What can hang from each mark:
bugob: tamiz
kise: muvone zuluner
muvone: kise molus rafu
tamiz: bugob muvone zuluner
zuluner: kise rafu tamiz
rafu: bugob
molus: muvone

Every row comes from one small tree of marks. Brackets hold a mark, then the marks that hang from it, in alphabetical order. Every link used is in the known rows. Which tree was each row made from?
Known rows:
[tamiz zuluner]: [1.96,-1.50,-0.71,1.98,1.89,0.08,-3.22,1.85,-0.61,-2.41,-1.91,-1.20,-1.80,0.07,-1.28,-0.48,-1.28,-2.93,2.04,1.57,2.24]
[bugob tamiz]: [3.04,-0.55,-0.91,1.49,1.52,-0.28,0.08,2.58,-0.55,-3.89,0.64,0.13,-1.77,0.25,-1.98,-0.89,-2.23,-1.96,0.90,1.51,1.57]
[muvone kise]: [4.46,-0.25,0.02,2.96,1.27,-1.36,-1.42,1.15,-2.14,-1.41,0.13,-0.97,-1.64,1.24,-2.02,-1.20,1.17,-2.00,0.99,-0.63,1.73]
[molus [muvone kise [rafu bugob]]]: [4.73,1.16,-0.76,3.03,0.75,-2.90,1.72,1.15,-1.56,0.95,-1.23,-0.26,0.82,2.08,1.35,-1.03,-0.01,-1.55,-1.15,-2.18,2.42]
[kise muvone]: [3.67,-1.19,0.20,1.64,0.54,1.34,-1.51,1.60,-0.42,-1.27,-1.58,0.55,-0.81,1.25,-2.23,-0.35,0.89,-4.02,0.78,1.28,2.69]
[tamiz bugob [muvone molus] [zuluner rafu]]: [0.20,-3.27,0.69,-0.09,5.43,-1.29,-2.79,0.51,-0.99,-0.14,-1.68,0.58,-0.11,0.69,-0.73,0.32,-2.56,-2.10,0.58,-0.37,1.70]
[molus [muvone [kise zuluner] [rafu bugob]]]: [3.92,0.59,-0.44,2.36,1.43,-4.30,0.06,1.83,-1.12,0.03,-0.31,0.23,-0.49,1.77,2.52,-0.15,1.56,-0.47,-0.50,-2.21,3.41]
[muvone molus [rafu bugob]]: [2.39,-1.45,1.22,1.38,-0.43,-1.59,1.50,1.67,-1.56,-1.11,-0.42,1.95,2.70,-0.49,1.82,-1.12,-1.28,-2.52,-1.17,-1.43,2.83]
[zuluner kise [rafu bugob] tamiz]: [3.31,-3.34,0.24,3.49,0.07,-1.08,3.93,1.07,-2.12,0.49,-2.63,2.89,-0.72,1.12,0.47,2.66,0.90,-2.85,2.41,0.45,1.32]
[kise muvone [zuluner [rafu bugob] tamiz]]: [3.97,-2.88,0.44,1.21,1.35,-0.29,-0.05,3.01,-1.70,-0.21,-2.11,3.66,-1.68,1.78,-0.11,3.18,2.65,-1.48,2.28,1.20,2.14]
[zuluner rafu tamiz]: [3.42,-1.59,-1.23,2.57,1.46,-0.29,1.07,1.85,-2.22,-0.15,-1.18,1.50,-2.14,0.72,-1.54,1.51,1.03,-2.49,3.57,-0.17,1.10]
[rafu [bugob [tamiz [muvone molus]]]]: [2.24,-1.87,1.25,0.33,2.34,-1.41,1.39,2.56,-0.12,-4.04,1.10,1.22,0.54,0.54,0.56,-1.60,-4.49,-0.97,-0.68,-0.09,1.38]
[molus [muvone [kise zuluner] rafu]]: [3.41,1.18,-1.70,2.30,1.82,-3.96,-0.71,1.88,-0.09,1.00,0.69,-0.76,-2.18,1.09,1.40,-0.57,2.69,-1.98,0.49,-2.77,3.80]
[molus [muvone [kise zuluner]]]: [3.57,0.49,-0.94,2.99,2.56,-3.42,-1.78,1.38,-0.43,-0.59,0.08,-0.41,-2.91,1.72,0.32,0.28,1.54,-1.76,1.50,-1.14,3.52]
[molus [muvone [kise [zuluner tamiz]] rafu]]: [4.82,0.60,-2.16,2.71,1.40,-3.28,0.60,2.89,-0.35,2.15,1.51,-0.20,-3.13,0.75,1.36,0.58,3.38,-2.16,1.37,-2.45,3.35]
[rafu [bugob [tamiz zuluner]]]: [2.63,-1.79,-0.34,1.44,2.33,-0.28,-0.97,3.09,-0.71,-4.43,-1.44,0.20,-0.83,0.36,-0.52,-0.21,-4.22,-0.44,0.42,3.11,1.24]
[tamiz bugob [muvone molus rafu] zuluner]: [1.08,-2.60,0.66,-0.51,3.78,-1.17,-2.55,1.39,0.18,-0.08,0.04,-0.82,1.13,-0.38,0.42,-1.73,-2.42,-2.55,-1.05,-1.10,2.59]
[bugob [tamiz [zuluner rafu]]]: [1.36,-0.93,-2.56,0.90,3.86,-0.71,-1.00,2.92,-0.61,-2.05,-1.65,0.30,-2.94,0.15,-1.59,0.49,-2.14,-2.02,1.79,1.40,1.16]
[muvone molus]: [1.85,-1.68,0.94,1.85,0.67,-0.75,-0.36,1.16,-1.10,-1.96,-0.14,1.23,0.09,-0.39,-0.44,-0.63,-1.24,-3.76,0.68,-0.36,2.89]
[molus [muvone [rafu [bugob tamiz]]]]: [3.36,0.73,-1.78,1.58,1.07,-1.71,3.22,2.46,0.15,-1.64,-0.67,0.91,0.70,1.25,1.62,-0.61,-3.27,-1.52,-1.19,-0.01,2.24]
[tamiz [muvone kise molus rafu]]: [3.01,-0.02,0.07,0.84,2.14,-2.92,-0.01,1.73,-0.27,0.76,2.08,-1.30,-0.24,0.12,0.24,-3.31,1.01,-2.62,-0.88,-4.48,2.35]
[kise [muvone molus [rafu bugob]] zuluner]: [2.33,-2.10,1.63,0.07,0.03,-1.47,-0.30,2.70,-0.14,-0.42,-0.36,3.06,1.41,-0.16,1.99,0.15,1.53,-3.03,-1.73,-0.71,4.20]
[rafu [bugob tamiz]]: [3.49,-1.17,0.32,1.85,1.05,-0.39,0.98,2.50,-1.55,-4.62,-0.33,1.19,-0.01,0.89,-0.68,-0.41,-3.23,-0.50,0.15,2.09,1.17]
[kise zuluner]: [2.26,-1.66,0.28,1.89,1.29,-1.45,-2.94,2.01,-0.77,-3.78,0.40,0.20,-2.04,0.25,-0.47,0.09,1.30,-1.70,2.34,0.71,3.11]
[muvone [kise zuluner] molus rafu]: [2.51,-0.54,0.28,1.18,1.35,-3.96,-1.24,2.39,-0.83,0.34,2.33,0.58,-0.90,-0.94,1.23,-1.15,2.88,-2.24,-0.60,-3.24,3.75]
[kise [zuluner [rafu bugob]]]: [2.04,-2.11,0.50,1.65,2.03,-2.40,-1.12,1.66,-2.51,-3.06,-1.87,2.35,-0.79,1.29,0.63,1.67,0.97,0.13,1.97,0.40,1.97]

Which tree is each row?
[3.94,-4.08,1.32,3.13,0.38,0.34,1.17,0.36,-1.61,0.00,-0.49,1.45,-0.53,0.45,-1.43,1.92,0.22,-3.28,1.66,2.00,2.05]
[zuluner kise [tamiz bugob]]
[1.75,-2.83,0.01,1.98,1.36,-0.77,1.08,2.40,0.22,-3.04,-1.97,0.82,-1.04,0.05,0.36,0.56,-3.14,-2.10,0.35,3.07,1.94]
[rafu [bugob [tamiz [zuluner kise]]]]
[2.87,-1.08,-0.69,1.37,2.35,-1.10,1.94,2.06,-2.23,-3.07,-1.59,2.35,-0.43,1.31,-0.84,0.67,-2.51,-0.11,0.54,1.10,0.51]
[zuluner [rafu [bugob tamiz]]]
[4.11,1.71,-1.98,2.79,1.26,-2.71,0.84,1.26,-0.72,1.72,-0.31,-1.23,-1.05,1.45,0.37,-1.36,1.18,-3.15,-0.45,-2.90,2.85]
[molus [muvone kise rafu]]
[3.35,0.51,-2.48,0.17,4.26,-2.25,-1.35,3.84,0.80,-0.86,1.48,-3.21,-3.08,0.36,-0.79,-3.31,-0.83,-1.34,-0.26,-1.56,1.10]
[bugob [tamiz [muvone kise rafu] zuluner]]
[0.99,-3.17,-0.09,2.63,1.53,-1.40,0.56,0.75,-1.32,-0.50,-4.53,1.45,-0.66,0.92,0.74,1.76,-0.57,-2.77,1.64,1.06,2.04]
[tamiz [zuluner kise [rafu bugob]]]
[0.82,-0.97,-1.39,-0.94,3.57,-1.55,-0.26,3.78,2.03,-1.39,1.49,-1.05,-1.19,-1.18,0.81,-2.80,-3.12,-3.11,-0.70,-1.33,2.28]
[bugob [tamiz [muvone molus rafu] zuluner]]
[5.74,-1.46,0.02,1.33,2.73,-1.47,-0.51,1.84,-1.88,1.27,2.09,-1.59,-0.84,1.32,-1.55,-1.48,1.31,-0.60,0.22,-1.96,0.78]
[zuluner [tamiz bugob [muvone kise rafu]]]
[0.36,-2.09,-2.18,0.58,4.39,-1.53,0.67,2.33,1.48,-0.92,-1.38,-0.46,-3.74,0.54,-0.57,-0.23,-1.54,-3.12,1.89,0.24,1.27]
[bugob [tamiz muvone [zuluner kise rafu]]]
[4.78,1.65,-1.84,2.04,1.68,-2.94,3.04,2.33,-0.89,-0.03,-0.02,0.27,-0.11,1.82,0.99,-1.17,-1.89,-0.55,-1.84,-1.40,1.89]
[molus [muvone kise [rafu [bugob tamiz]]]]
[1.79,-1.18,-1.54,0.30,4.16,-0.26,-2.28,3.40,1.26,-3.99,0.20,-2.21,-3.04,0.44,-1.43,-1.99,-3.34,-1.61,1.53,1.31,1.17]
[bugob [tamiz muvone zuluner]]
[2.75,0.58,-1.77,2.62,3.62,-4.13,-0.94,0.98,-1.26,0.90,-1.05,0.77,-3.36,2.20,0.21,1.44,2.41,-1.71,1.82,-2.02,2.96]
[molus [muvone [kise [zuluner rafu]]]]
[3.67,-4.25,1.25,2.07,1.70,-0.13,0.62,0.62,-0.48,-0.32,0.30,0.00,-1.16,1.12,-1.11,0.61,-0.26,-2.62,1.76,0.86,1.51]
[zuluner kise [tamiz bugob muvone]]
[2.29,-1.01,0.30,0.55,0.48,-1.74,2.95,2.92,-0.77,-1.98,0.78,2.34,1.73,-0.88,1.35,-1.15,-2.90,-1.60,-2.01,-0.49,2.19]
[muvone molus [rafu [bugob tamiz]]]
[3.14,-3.70,1.96,1.03,2.66,-0.06,-0.29,1.26,-1.28,-0.64,1.36,0.89,0.24,0.36,-0.92,0.07,-2.04,-2.09,0.94,-0.03,1.58]
[zuluner [tamiz bugob [muvone molus]]]
[3.00,-0.93,0.93,1.62,2.73,-2.43,-0.97,1.18,-0.86,-0.62,1.47,-0.87,-1.16,0.74,-0.74,-2.38,-0.17,-2.42,0.26,-2.75,2.01]
[tamiz [muvone kise molus]]
[1.78,-1.91,0.41,0.96,-1.08,-0.30,2.47,1.29,1.33,2.83,-0.85,2.17,0.66,-0.71,0.72,-0.33,2.06,-7.30,-1.63,-1.39,4.38]
[zuluner [kise [muvone molus rafu]]]
[3.57,-2.94,0.01,1.20,3.83,-0.27,-0.38,1.13,-2.23,-0.25,-0.58,0.65,-1.18,1.96,-2.12,0.99,-0.36,-0.97,2.57,-0.05,0.29]
[zuluner rafu [tamiz bugob muvone]]
[4.59,-2.13,0.44,0.93,-0.35,-0.11,0.06,3.86,-0.53,-0.36,-0.46,2.16,-0.65,0.58,1.12,1.08,2.73,-1.97,0.60,0.56,3.00]
[kise [muvone [rafu bugob]] [zuluner tamiz]]
[2.01,-2.20,1.25,-0.22,2.47,-1.56,-0.82,0.71,-0.38,-0.41,1.24,0.12,1.85,0.02,-0.01,-1.94,-1.60,-2.45,-1.37,-2.21,2.37]
[tamiz bugob [muvone molus rafu]]
[3.76,-2.48,-0.05,1.79,2.32,-0.89,1.67,2.05,-2.11,-1.40,-1.38,1.11,-1.00,2.06,-0.30,0.70,-0.51,-0.52,2.83,-0.53,0.15]
[zuluner [rafu bugob] [tamiz muvone]]
[2.58,-1.37,1.26,1.92,1.88,-3.21,-2.34,1.68,-1.51,-1.17,1.70,0.89,-1.79,-0.29,0.10,-0.19,1.87,-1.90,0.58,-1.53,3.37]
[muvone [kise zuluner] molus]
[2.15,-3.92,1.14,1.39,1.75,1.41,-2.49,0.49,0.15,0.74,-3.19,0.71,-0.54,0.88,-1.71,1.48,-0.12,-4.69,-0.25,3.41,3.13]
[tamiz bugob [zuluner [kise muvone]]]
[1.11,-1.52,-1.63,0.78,4.38,-1.00,-2.71,1.75,-0.27,-1.37,-2.38,-1.45,-2.74,1.24,-0.88,-0.73,-0.74,-2.26,2.97,-0.57,1.18]
[tamiz muvone [zuluner rafu]]
[3.39,-0.21,-0.60,0.76,2.85,-3.55,-2.66,2.62,-0.10,-1.16,2.56,-2.21,-2.52,0.84,0.37,-2.72,3.41,-0.79,0.78,-3.38,2.56]
[tamiz [muvone [kise zuluner] rafu]]
[4.53,-0.84,0.44,0.77,3.24,-1.93,-1.94,0.85,-1.67,0.03,1.45,-2.07,0.17,1.65,-1.35,-2.67,0.71,-0.54,-0.98,-2.29,1.19]
[tamiz bugob [muvone kise rafu]]
[1.69,-2.83,0.01,0.96,2.77,-0.96,0.57,2.59,1.34,-3.38,-1.18,-0.71,-1.75,0.83,0.61,-0.88,-3.35,-1.60,0.66,1.84,1.41]
[rafu [bugob [tamiz muvone [zuluner kise]]]]
[3.57,-0.51,-0.61,0.98,0.64,-1.15,2.03,3.05,-1.04,-3.16,0.28,0.90,0.81,0.24,0.27,-1.33,-2.18,-0.56,-1.09,0.44,1.41]
[muvone [rafu [bugob tamiz]]]
[3.14,-3.92,0.35,2.81,1.52,-0.44,1.96,0.08,-2.24,1.57,-1.79,2.52,-0.78,0.92,-1.56,3.00,0.96,-3.05,2.07,1.08,1.47]
[zuluner kise rafu [tamiz bugob]]
[4.62,-0.90,-1.24,2.17,3.51,-1.92,0.26,2.09,-2.11,0.93,0.34,-0.66,-3.48,1.92,-1.81,-0.29,2.00,-1.40,2.95,-2.59,0.16]
[zuluner rafu [tamiz [muvone kise]]]
[0.35,-4.45,2.00,0.83,3.16,-1.13,-1.67,0.05,0.79,-0.26,-1.11,-0.06,0.04,-0.05,0.20,-0.10,-2.30,-4.06,-0.06,0.53,2.89]
[tamiz bugob [muvone molus] [zuluner kise]]
[4.48,-1.57,1.19,1.63,3.63,-1.45,-2.97,0.22,-2.09,-1.22,0.85,-1.77,-0.58,2.26,-2.52,-1.76,-0.35,-0.12,0.24,-0.72,0.87]
[tamiz bugob [muvone kise]]
[3.84,-2.78,-0.02,2.23,2.58,0.10,-0.11,0.83,-3.30,0.24,-1.31,2.01,-0.76,1.14,-2.28,2.36,0.04,-1.31,2.16,1.03,0.77]
[zuluner rafu [tamiz bugob]]
[1.72,-1.33,0.08,-0.04,2.90,-1.07,0.58,2.51,0.77,-2.98,2.01,0.25,-1.18,-0.11,-0.74,-2.01,-3.42,-2.24,0.04,-0.84,1.75]
[bugob [tamiz [muvone molus]]]
[2.05,-0.51,-0.56,0.44,3.23,-2.89,-1.77,2.47,0.38,1.20,0.89,-2.35,-1.26,-0.39,0.60,-2.98,0.12,-3.02,-0.61,-3.36,2.42]
[tamiz [muvone kise molus rafu] zuluner]
